Each row comes from the steps of one walk. Every step used is in the known rows, and no mark comes twice. Write the walk behind each row, first mark first.
Known rows:
rifu, teru: [ 3.837 -2.229  0.400  1.771  4.056 -0.134 -1.362 -0.203  2.738 -2.955
  2.345  1.765 -3.625  0.564 -1.576  1.291 -0.221 -0.747 -3.581  2.141]
vugoti, gogigib, dapig, luzubar, deni, rifu: [ 3.710 -2.742  0.539 -2.183  2.075  3.626  5.801 -1.058  1.558  1.012
  4.634  2.553 -2.050  1.717  3.886  3.586  1.653 -1.180 -3.504 -0.147]
rifu, panef: [ 2.162 -2.792  0.719 -0.410  4.568  2.168 -0.232 -2.671  0.977 -2.215
 -0.449 -0.092 -1.907 -1.155 -0.329  1.729  1.530 -2.611 -3.420  2.283]
gogigib, dapig, luzubar, deni: [ 1.624 -1.773 -1.542 -0.344  2.360  1.524  4.744 -0.855  3.606  0.646
  3.464 -0.657 -5.023  1.938  5.408  4.379  1.696 -2.661 -1.982 -0.839]
panef, rifu, teru: [ 4.988 -3.666 -0.864  2.877  4.707  0.042 -1.220 -1.088  2.839 -3.734
  2.813  2.183 -3.190  0.887 -0.869  1.449  1.982 -0.495 -2.497  0.751]
dapig, luzubar, deni: [ 0.547 -0.675 -0.400 -0.795  3.426  2.259  2.914 -1.732  4.957 -0.204
  2.647 -2.208 -3.090  0.730  3.719  3.628  0.382 -3.124 -3.150 -1.731]
dapig, luzubar: [ 2.282 -0.916 -1.524 -0.727  3.798  1.023  2.201  0.038  3.315 -0.562
  2.011 -1.164 -4.123  1.795  1.558  3.208  1.737 -3.055 -3.802 -0.757]
dapig, luzubar, deni, rifu, panef: [ 2.021 -2.352  1.045 -1.497  6.745  5.092  3.113 -4.155  3.943 -0.130
  2.214 -0.798 -1.419 -0.470  4.619  3.100  0.910 -2.832 -3.113  0.342]
vugoti, gogigib, dapig, luzubar, deni, rifu, panef: [ 3.429 -3.908  1.226 -2.369  3.249  5.035  5.555 -2.569  0.584  0.722
  3.852  2.283 -1.428  1.037  4.365  3.559  1.990 -1.591 -3.045  1.231]
gogigib, teru, rifu: [ 1.311 -1.756 -2.770  0.600  0.512 -3.452  1.141  0.146 -0.864 -2.218
  2.948  2.934 -4.372 -2.186 -1.820  3.218  1.718 -1.926 -3.325 -1.590]
teru, rifu, vugoti, gogigib, dapig, luzubar: [ 2.404 -3.616 -0.411 -1.940  2.095  1.227  6.378  1.630 -1.746 -2.021
  4.076  4.827 -3.338  1.077  0.922  4.425  3.063 -0.917 -2.602 -1.070]
vugoti, rifu, deni: [ 3.707 -5.273  3.722 -1.049  1.704  0.291 -0.068 -4.947  1.573 -0.281
  0.215  1.444 -4.210 -1.481  0.512  3.068  0.479 -0.030 -5.499 -1.222]
dapig, luzubar, deni, rifu, vugoti, gogigib: [ 2.256 -3.298  2.736 -2.015  5.305  5.498  4.722 -2.438  2.448  0.348
  2.950  2.200  0.023 -0.117  3.258  3.414  0.971 -0.459 -3.503 -0.194]
dapig, luzubar, deni, rifu, teru: [ 3.175 -1.837  0.892 -0.162  6.403  3.634  2.207 -2.399  5.201 -0.671
  4.216  0.636 -2.700  0.685  3.772  2.814 -0.357 -1.477 -3.278  0.046]
deni, rifu: [ 4.276 -1.780  1.308 -1.149  5.259  1.847  0.853 -1.780  2.146 -1.494
  1.517  1.992 -1.327 -1.212 -0.705  1.298  1.481 -1.575 -4.665  0.721]
teru, rifu, vugoti, gogigib, dapig: [ 2.539 -3.743  0.602 -1.501  1.106  0.608  4.827  1.060 -2.559 -3.029
  3.351  5.750 -2.132 -0.520 -0.985  3.446  2.499 -0.313 -2.830 -0.204]
vugoti, rifu: [ 1.957 -3.374  1.748 -0.490  3.198 -0.219  1.490 -2.751  1.755  0.054
 -0.731  1.858 -3.570 -1.118 -0.600  2.555  0.319 -1.032 -4.947 -0.292]
teru, rifu: [ 1.796 -0.660 -1.283 -1.204  1.942 -0.970  1.757  0.388  1.295 -4.003
  2.881  1.590 -3.179 -1.232 -1.494  2.284  1.161 -3.129 -4.030 -1.926]
gogigib, teru, rifu, vugoti: [ 1.007 -3.452 -1.186  0.809  2.181 -2.262  1.780 -0.246 -2.072 -2.136
  1.868  4.727 -3.626 -2.879 -1.944  3.660  2.254 -0.320 -2.402 -0.595]
luzubar, dapig: [ 0.693 -1.866 -0.953  1.708  4.296 -0.844  0.663  0.991  4.861 -0.656
  0.216  0.329 -3.418  0.212 -1.000  3.258  2.827 -2.747 -4.678  1.163]
vugoti, gogigib, dapig, luzubar: [ 3.463 -2.474 -1.203 -1.519  0.643  1.387  4.954  1.165  0.179  0.472
  3.719  1.889 -4.006  3.182  1.699  3.622  2.624 -1.636 -3.566  0.213]

Which walk is each row?
[ 3.656 -2.381  0.358 -1.731  0.608 -0.469  0.372 -1.611  0.934 -4.251
  3.986  1.204 -3.885 -1.533 -0.342  2.922  1.326 -1.897 -4.665 -2.854] | teru, rifu, deni
[ 3.535 -4.930  0.593  1.523  5.290  1.399  0.733 -1.706  0.881 -2.665
  0.403  2.379 -1.538 -0.531 -0.469  2.519  3.557 -0.050 -2.036 -0.021] | panef, rifu, vugoti
[ 2.039 -2.326 -1.379 -0.711 -1.217 -2.143  2.063  0.637 -2.186 -1.838
  3.817  4.410 -2.427 -1.463 -2.972  2.690  1.417 -1.017 -4.172 -1.035] | vugoti, gogigib, teru, rifu
[ 4.711 -3.618  0.939 -0.917  2.912  3.435  4.790 -0.719  1.761  0.093
  5.835  3.765 -2.696  2.407  3.554  3.338  0.817  0.012 -3.116  1.183] | vugoti, gogigib, dapig, luzubar, deni, rifu, teru
[ 4.053 -3.604  2.816 -0.869  6.853  2.848  1.620 -2.004  0.535 -1.618
  0.340  3.864 -0.331 -1.978 -0.785  1.902  2.061  0.097 -3.736  1.573] | deni, rifu, vugoti
[ 4.864 -4.675  2.000 -1.956  5.152  3.992  5.575 -0.645 -0.967  0.357
  2.687  5.214 -1.323  1.001  1.698  3.599  3.327  0.531 -3.474  1.517] | deni, rifu, vugoti, gogigib, dapig, luzubar
[ 1.208 -3.443  0.315 -1.996  1.701  2.402  6.943  0.313 -0.427 -1.593
  4.640  4.018 -2.511  0.125  2.746  4.832  1.932 -0.971 -2.084 -1.683] | teru, rifu, vugoti, gogigib, dapig, luzubar, deni
[ 2.799 -3.807  0.730 -0.887  5.480  3.610  5.833 -2.057  2.074  0.771
  2.993  2.064 -3.279  0.827  5.602  4.622  2.492 -0.700 -1.712  0.186] | gogigib, dapig, luzubar, deni, rifu, vugoti
[ 1.798 -4.356  1.713 -1.039  2.175  3.596  5.578 -0.709  0.097  0.754
  2.661  2.992 -1.811  1.083  3.216  4.420  1.938  0.286 -2.080  0.602] | rifu, vugoti, gogigib, dapig, luzubar, deni
[ 5.746 -4.578  0.571  0.441  1.980  0.758 -1.395 -3.494  2.124 -2.973
  2.583  0.194 -3.166 -0.169  0.651  2.477  3.171 -0.728 -3.611 -1.914] | panef, rifu, deni
[ 3.180 -4.294  2.320  1.299  4.360 -0.253  0.147 -2.401  2.244 -1.020
  0.547  3.495 -4.402 -0.199 -1.217  2.160 -0.920  0.350 -4.486  1.623] | vugoti, rifu, teru
[ 1.919 -3.552 -0.812 -0.725  0.127 -0.609  1.818 -0.834 -3.128 -1.992
  2.903  4.316 -1.839 -2.085 -2.424  2.594  1.817 -1.201 -3.583  0.505] | vugoti, gogigib, teru, rifu, panef
[ 3.116 -4.466  3.726 -1.455  3.607  4.419  4.277 -2.773  0.305 -0.209
  2.573  4.429  0.404 -1.674  2.327  2.992  1.084  0.903 -2.644  1.110] | luzubar, deni, rifu, vugoti, gogigib, dapig
[ 2.009 -3.213  1.407 -1.775  1.892  1.032  3.329  0.561 -1.633 -3.803
  2.619  4.920 -0.838 -1.495 -2.442  2.677  1.567 -0.632 -3.692 -0.526] | teru, rifu, vugoti, gogigib
[ 3.640 -3.951  0.083 -1.214 -2.351 -1.841  0.822 -1.099 -2.408 -2.020
  4.555  4.190 -2.993 -1.734 -1.926  3.145  1.638 -0.195 -4.791 -1.764] | vugoti, gogigib, teru, rifu, deni
[ 3.261 -4.825  1.896 -0.685  1.791  1.902  3.529  0.431 -1.998 -0.657
  1.381  4.729 -1.678  0.447 -0.544  3.026  2.725  0.903 -2.776  2.125] | rifu, vugoti, gogigib, dapig
